Each row comes from the steps of one walk. Every step used is in the known rows, and no mark comes twice. Write the walk behind each row, first mark first.
In the rows, 128 means zero.
Known rows:
lalu pilet miteg musa: [157 105 114 118 132 112 164 146 144 126 134 135 108  90 108  96 120  96
 162 108  68 160 108 169 153  95 124  98 113 148 108 122 118 113 126 172
 152 149 165 140 108 165 152]
garem nonin miteg zerutuv musa lalu: [161 124 104  96 162  80 117 136 164 130 104 128 162  96  96 112 141 131
 134 158 100 135  99 114 115 107 130 128 109 153 153  68 124 171 116 153
 126 156 173 130 107 148 157]
nonin zerutuv miteg: [154  74 114 129 172  83 116 137 173 126 106 150 142  94 130 118 147 171
 137 135 121 158  68 134 111 119 115 111 115 146 135  97 134 153 144 151
 114 126 187 123 101 145 224]
pilet miteg nonin zerutuv: [174  92 132 125 167  81 142 124 163 115 105 141 126  91 136 115 127 142
 141 119  77 216  87 100 132 134 107  87 109 137 130  94 119 131 140 157
 136 122 166 123  54 140 210]
zerutuv nonin lalu: [158 107 112 107 182  81 115 156 181 118 101 153 147  83 134 132 155 133
 129 134 128 116 113 135 115 147  98 116 120 152 140  95 133 142 148 165
 117 132 144 116 117 119 175]
musa lalu: [144  85 116 102 182 104 129 131 172 126 121 136 139  82 134 106 132 150
 180 150 111 133  89 129 101  96 128 116 119 159 139  80 128 148 123 150
 131 132 138 115  80 144 162]
miteg nonin zerutuv: [165  70 141 113 178  69 138 124 174 119 107 145 130  87 134 122 127 153
 133 134  96 235  85  87 122 132 115 100 110 143 138  77 138 143 156 141
 126 115 158 112  61 143 250]
domi miteg sodo lalu: [151  56 136 123 169  82 159 140 162 129 108 159 139  82 146 115 126 115
 174 134  89 135  91 114 139 174 129 103 106 150 118  49 149 134 113 100
 133 110 145 125  56 177  27]
sodo garem lalu: [151 100 113 118 170 112 160 149 154 130 108 133 135  87 118 122 138 120
 152 154 126 156  99 106 116 143 120 109 116 156 155  88 152 123 112 125
 129  95 143 120  76 147 212]
pilet miteg zerutuv nonin lalu domi: [165 135 113 105 138 129 137 172 156 115  95 142 128  95 139 102 158 105
 128 106  87  94  99 153 141 130 106  87 121 143 129 129  96 132 153 183
 143 150 140 132 134 138 176]
sodo miteg musa lalu domi: [140  64 124 113 129 104 149 163 165 126 160 141 144  87 122 103 146 133
 242 126 122 118  90 140 107  78 130 111 121 174 122  93 142 139 151 162
 132 151 120 134 102 179 161]
pilet miteg musa: [162  97 126 116 149 114 157 152 152 117 132 140 133  88 110 117 130 107
 177 117  71 121 100 158 129  93 115 114 115 151 116 112 126 130 134 167
 149 140 148 141  97 154 160]
pilet miteg sodo garem nonin lalu: [160 109  97 132 153  84 140 113 142 126 108 139 148  94 150 125 143 118
 149 147 113 171 132  85 137 201 100  93 107 144 143  75 143 124 100 143
 129 111 142 126  46 155 178]
musa lalu pilet miteg garem nonin: [143 111 109 117 140 129 154 108 160 125 131 131 115  90 112  58 139 122
 150 136  76 155 111 112 110 120 135  97 105 143 138  83 103 110  89 163
 145 156 157 130  52 161 128]
lalu domi miteg musa: [146  68 133 115 140  88 175 159 147 120 146 160 123  84 147 106 135 106
 187 121  79  96  84 136 134  81 144 109 114 157 110 106 129 130 146 151
 142 138 127 136  98 166  84]
lalu domi miteg sodo garem nonin: [146  54 121 127 141  71 175 133 134 128 123 154 126  85 177 100 122 110
 157 143  99 149 100  61 126 157 151  97 102 152 133  65 151 128 116 124
 129 105 121 119  48 181 120]
nonin zerutuv: [165  65 123 126 180  76 131 127 171 123 110 155 131  89 147 120 122 159
 154 132 118 201  73 117 117 109 120 111 116 149 144  96 141 156 144 148
 121 115 164 115  62 137 208]
pilet miteg musa lalu: [152 112 120 110 155 119 141 132 155 119 149 136 141  85 118 113 130 126
 189 124  80 102  98 161 115  81 117 115 118 160 120 101 114 138 116 181
 148 154 134 143  90 156 145]
garem nonin zerutuv: [177  62 117 128 175  66 133 123 172 124 107 157 138  91 151 116 132 155
 134 139 108 202  93  92  99 117 126 120 105 146 156  84 146 165 146 137
 117 123 160 119  55 135 173]
pilet miteg sodo: [157  81 122 122 163 108 156 136 146 123 105 146 124  85 134 103 109 114
 173 128  77 148  99 116 131 135 118  93 114 137 122  87 126 126 113 137
 145 113 152 129  56 168 163]
musa lalu domi: [138  85 122 107 158 108 144 140 162 128 129 142 129  83 152  86 135 146
 201 138 112 110  83 114 106  74 134  98 123 159 138  94 113 137 140 163
 135 132 118 122  87 156 151]
zerutuv musa: [157  89 132 107 167  83 142 145 168 124 114 144 133  89 104 105 118 136
 154 144 112 134  81 118 122 110 123 120 115 154 145  87 141 138 140 147
 122 124 171 132 108 140 198]
pilet miteg sodo garem nonin zerutuv: [172  77 111 144 154  74 142 102 141 125 114 148 135  93 160 120 105 140
 133 130 106 224  98  72 126 171 114  99 104 145 150  75 150 141 110 153
 123 105 153 126  21 161 228]
pilet miteg musa lalu domi: [148 111 124 114 132 123 155 143 145 121 157 140 130  86 138  94 133 123
 211 114  80  82  92 145 123  59 123  98 122 162 122 115 101 127 133 195
 152 155 112 148  97 169 132]
domi miteg: [150  63 118 116 181  82 156 146 160 121 109 150 128  84 152 111 135 123
 164 140  89 131  85 133 121 121 142 114 110 148 122  87 138 142 120 123
 130 124 158 116  77 140  75]
garem nonin lalu pilet miteg sodo: [160 111  85 132 141  83 147 111 143 134  99 147 120  94 144  94 134 107
 144 131  84 180 141 102 153 180 111  78 105 133 130  90 118 115 109 134
 137 136 162 135  63 164 105]
pilet miteg: [162  92 114 120 165 111 152 148 156 120 105 137 125  90 132 104 135 120
 172 127  79 131  94 139 124 108 118 101 116 143 128 107 122 129 121 151
 142 128 159 125  83 141 140]
garem lalu: [158  96 114 114 177 116 158 155 162 127 102 147 131  83 120 110 141 118
 162 148 101 134  98 115 107 118 122 110 115 147 150  92 133 132 126 112
 136 108 147 129  82 147 151]
miteg musa lalu garem: [131  80 124  96 168 108 132 131 162 115 151 147 152  76 104 110 131 135
 178 154 109 110  86 138 114  96 123 134 122 167 133  87 141 136 132 164
 142 142 118 126  66 169 139]
pilet miteg nonin zerutuv musa lalu domi: [160 124 139 123 138  77 134 111 155 119 138 145 127  92 139  88 116 165
 164 119  95 161  68  77 136 103 111  79 115 153 148  93  95 126 143 196
 128 142 146 152  76 152 210]
zerutuv musa lalu: [145 104 126 102 173  90 125 124 172 125 129 139 143  86 112 101 118 154
 167 152 121 119  79 123 109  99 125 124 118 163 149  76 130 146 125 163
 120 137 154 134 101 141 182]
lalu zerutuv miteg domi: [159  73 107  92 144 116 126 145 162 133 102 137 141  90  83  84 144 137
  94 125  85  81  77 156 117  99 141 110 120 136 126 121 117 143 153 156
 132 145 172 129 131 171 216]
miteg pilet: [157  84 122 102 170 106 144 158 162 126  99 142 122  92 137  99 148 129
 123 133  78 169 100 138 109  99 132 110 115 139 120  97 135 122 149 127
 142 124 147 105 102 146 192]
pilet miteg domi lalu: [172  92 107 122 155 123 161 114 160 118 130 153 120  96 138  91 137 132
 124 122  65  31  81 135 107  84 127 103 115 141 106 116 101 120 117 163
 150 136 133 120  75 138 129]
domi lalu pilet miteg: [157  91  93 128 155 110 162 117 149 123 116 134  96  93 149  90 125 124
 128 118  73 130  86 143 148 105 131  85 107 143 101 117 102 115 110 166
 149 138 172 112  88 141  82]
sodo miteg garem nonin zerutuv musa lalu: [157  67 130 130 147  77 121 109 191 119 147 153 156  98 101  91 135 175
 173 153 142 192  73  80  87 141 122 131 105 161 168  52 155 152 121 149
  99 142 174 137  42 152 219]
pilet miteg domi lalu garem: [159  84  99 118 157 125 157 113 153 111 132 162 125  91 127  79 141 129
 120 137  73  20  71 122 116 101 126 107 118 142 113 117 108 105 115 163
 154 133 123 116  47 148  83]

Write each row's walk:
[154  59 109 107 173  90 145 145 163 117 104 151 143  82 117  95 147 125
 142 161  98 136 101  90 104 133 130 126 109 148 150  78 152 137 137 125
 134 124 140 114  51 152 101] : lalu garem nonin
[146 130 118 116 129 115 148 102 161 125 140 134 118  94  88  53 126 126
 136 139  85 141 100 104 121 124 131 104 104 147 149  78 106 106  91 175
 134 161 173 149  72 158 149] : zerutuv musa lalu pilet miteg garem nonin
[165  90 116 141 138  99 155 104 161 122 121 149 106  97 122  71 129 132
 125 120  81 229  95  99 128 132 125  93 103 132 144  99 115 117 111 160
 134 138 183 130  35 153 177] : lalu pilet miteg garem nonin zerutuv
[135  90 109 109 153  87 150 120 154 129 153 143 119  82 134 101 121 116
 165 130  86 133  96 165 138  94 151 113 110 164 107  93 125 134 111 157
 138 161 149 130  97 166  68] : domi miteg musa lalu pilet
[162 130 110 115 147 117 176 145 147 129  96 129 102  87 103  84 138  91
 131 126  55 183 120 106 145 148 119  72 106 134 128  99 104  92 115 126
 155 127 166 139  85 160 148] : garem lalu pilet miteg nonin
[172  97 100 101 153  67 115 123 160 124  95 135 156  92 107 111 138 133
 103 145 114 168 104 108 149 156 121 117 107 144 161 101 134 162 155 152
 115 141 179 139 107 139 135] : garem nonin lalu zerutuv musa
[162  72 118 126 150 105 153 140 152 122  99 155 148  84 117  90 136 105
 162 139  77 129 112  83 128 189 109 103 105 144 141  58 145 115 113 120
 146 117 132 135  25 186  24] : pilet miteg sodo lalu garem nonin
[121  78 137 113 154 117 163 127 163 117 148 152 122  82 150  72 147 134
 195 143  99  99  68 105 110  96 147 100 116 152 129  81 109 119 108 152
 138 135 122 121  48 164  94] : musa lalu domi miteg garem
[159  99 115 124 163  55 111  91 166 126 139 140 154  95 138 118 114 180
 126 156 150 195  80  77 104 133 122 129 108 171 176  67 155 161 120 176
  98 130 156 132  65 136 248] : sodo garem nonin zerutuv musa lalu
[139 102 142 100 151  70 153 129 158 120 138 146 128  83 137  85 128 137
 163 141  88 108  76  83 131 114 143  96 109 158 130  69 111 123 133 156
 129 143 134 138  95 159 111] : zerutuv musa lalu domi miteg nonin
[147  69 130 118 147  95 156 134 162 141 103 145 118  86 118  93 109 112
 160 125 100 192 107 118 152 162 123  88 111 148 123  61 142 114 126 119
 138 114 157 122  77 190 118] : miteg sodo lalu pilet
[143  73 102 101 179  95 129 126 166 119 120 146 152  79 127  91 147 145
 156 169 108 120 100  92  90 122 132 128 111 158 154  69 139 145 122 140
 132 139 125 117  44 152  87] : musa lalu garem nonin
[141  94 141 118 143 143 183 154 160 121 124 154 118  85 109  73 152 111
 182 145 101 118  83  85 110 109 126  94 119 142 153  94 115 102 129 125
 145 104 127 134  59 169 188] : miteg garem lalu domi
[159  93 103 110 143  96 157 145 151 121  99 152 133  99 163  98 174 108
 138 139  80 119 101 118 135 140 142  98 104 141 130  96 116 151 142 116
 137 146 144 126  95 150  59] : garem nonin lalu domi miteg zerutuv
[143  79 131 134 155  54 135  94 149 126 146 178 127  85 177  93  89 166
 174 134 119 143  51  78 138 117 140  97 114 159 144  72 121 150 123 159
 113 125 141 146  50 173 126] : nonin zerutuv musa lalu domi miteg sodo
[143  90 130  99 166 106 136 134 168 123 149 139 146  81 115 120 128 137
 179 139 101 122  95 148 105  81 126 129 119 166 128  85 134 149 135 166
 137 144 127 130  96 158 182] : miteg musa lalu
[142 114  88 116 141  61 131 126 146 141 144 119 149  89 113 126 138 118
 155 145 126 179 133 119 133 114 127 117 112 168 136  80 141 135 102 187
 128 151 145 117  96 165 162] : sodo garem nonin miteg musa lalu pilet
[145  63 122 126 152  79 164 132 155 138 106 155 115  85 141  93 112 103
 158 123  86 172 100 123 161 176 139  88 104 148 111  59 141 116 109 105
 136 120 161 124  69 188  14] : domi miteg sodo lalu pilet
[147  69 116  92 162  96 134 124 148 121 139 134 145  75 128 117 118 122
 142 127  78 138  77 168 143  96 156 125 112 158 116 103 126 167 130 166
 139 156 148 132  88 168  63] : domi miteg musa lalu zerutuv
[147  89  91 103 162  96 103 142 161 129  85 126 154  90 107 120 169 144
 119 138 119 140  89 158 150 153 114 101 117 139 132 117 121 151 150 153
 121 139 190 123 132 150 158] : nonin lalu zerutuv miteg
[162 126 116 103 128 124 156 140 145 128 101 124 100 102  84  75 106 100
 114 116  66 172  82 162 166 115 134  94 109 141 124 117 110 123 122 158
 145 153 203 142 129 159 196] : lalu pilet miteg zerutuv musa
[138  93 104 105 164 101 136 121 165 136 122 131 115  84 131  87 121 140
 164 139 110 165  99 139 123  98 138 100 116 156 131  91 119 131 119 155
 134 144 155 115  92 156 150] : musa lalu pilet
[145 111 138  87 138 122 142 141 159 125 126 136 127  94 112  79 118 137
 158 138 100 111  62 128 127  77 141 107 119 159 142  93 109 149 146 164
 135 147 146 139 122 166 224] : miteg zerutuv musa lalu domi
[127 105 108 105 140 110 127 133 163 135 145 131 133  87  94  97 143 139
 149 133 102 112  98 175 123  94 132 113 115 162 111  96 118 130 129 174
 133 165 168 139 146 176 192] : zerutuv miteg musa lalu pilet
[159  87 112 122 166  93 113 143 167 130  99 152 134 101 139 105 159 171
  94 126  97 178  75 144 107 112 122 109 114 137 123 104 130 135 155 142
 123 132 181 114 116 147 239] : nonin zerutuv miteg pilet
[149  74 113 122 179  64 138 144 153 133  94 147 144  83 130 128 122 120
 181 146 111 166 106  98 135 131 113 101 119 139 129  71 139 140 114 134
 133 105 155 108  62 168 154] : nonin miteg sodo
[159  83 102 131 147  58 144 142 158 149  90 144 142  89 120 106 132 103
 158 134 101 189 138  88 148 171 117  90 105 143 134  52 141 128 112 120
 132 124 161 119  72 187  42] : garem nonin miteg sodo lalu pilet
[157  80 101 100 168  88 117 132 159 125  90 128 144  86 127 123 144 131
 135 136 116 183  95 142 156 142 119 101 118 140 140 117 127 156 151 150
 128 127 166 115  92 142 143] : nonin lalu zerutuv
[166  97  94 119 152  66 141 140 158 138 114 141 158  96 116 115 152 122
 133 150 119 110 124  89  98 119 122 118 117 148 148  86 147 131 112 154
 125 125 134 106  77 148 199] : sodo garem nonin miteg domi
[161  56 111 111 156 102 142 177 169 128 102 138 130  98 126  99 158 128
 162 130  95 186 101 143 103 120 131 111 114 145 115  92 157 122 147 110
 131 130 161 103 103 154 177] : sodo miteg pilet
[150 110 131 110 156  55 121  89 172 130 130 138 119  89 113  94  99 166
 120 135 113 239  81  92 143 126 124  94 109 155 145  73 120 132 137 173
 117 144 175 132  88 152 247] : miteg nonin zerutuv musa lalu pilet
[155  98 115 122 134 123 170 128 158 124 116 136 105  93 100  61 139 102
 136 129  66 175 113 110 124 131 131  95 103 132 133  94 113 101 103 149
 147 142 172 129  58 160 144] : lalu pilet miteg garem nonin
[159  99 110  98 159  75 113 126 158 124  99 133 148  89 102 117 128 136
 120 139 124 171  85 134 167 145 115 108 117 146 152 113 129 153 152 162
 118 133 182 134 113 140 169] : nonin lalu zerutuv musa
[154  78 114 109 174  92 152 153 154 124 102 151 119  92 162  98 149 120
 120 130  63 149  92 144 117 113 147 112 109 137 109  94 133 124 130 115
 140 132 152 105  93 144  87] : domi miteg pilet
[168  91 103 103 167  90 139 162 160 129  80 130 149  96 111 119 157 109
 132 146  81 168 112 119 118 117 131 120 108 138 137  83 131 165 130 126
 138 138 171 109  92 149 145] : garem nonin miteg zerutuv
[161  96 109 113 186  64 118 179 173 125  91 145 151  79 119 136 141 122
 137 130 118 123 108 126 112 114 108 120 121 150 137  93 134 147 132 177
 122 130 155 106 114 128 146] : zerutuv nonin miteg
[151 103 148 110 149  64 129 110 168 121 139 149 131  88 135  94 114 174
 154 134 117 178  66  65 124 102 120  92 115 159 154  76 115 138 160 180
 118 134 141 139  83 155 248] : miteg nonin zerutuv musa lalu domi
[165  32  90 119 150  97 153 132 174 115 133 164 146  94 119  83 162 135
 135 155 101  54  88  93  82 127 139 130 107 151 124  82 155 127 134 122
 131 138 129 107  47 158  78] : sodo miteg domi lalu garem nonin
[145 118 111 138 138  72 124  73 137 136 141 138 117  94 135  96  69 158
 136 126 133 229  74 101 164 156 117  84 113 160 147  85 130 120  89 194
 117 126 175 141  54 171 252] : nonin zerutuv musa lalu pilet miteg sodo garem
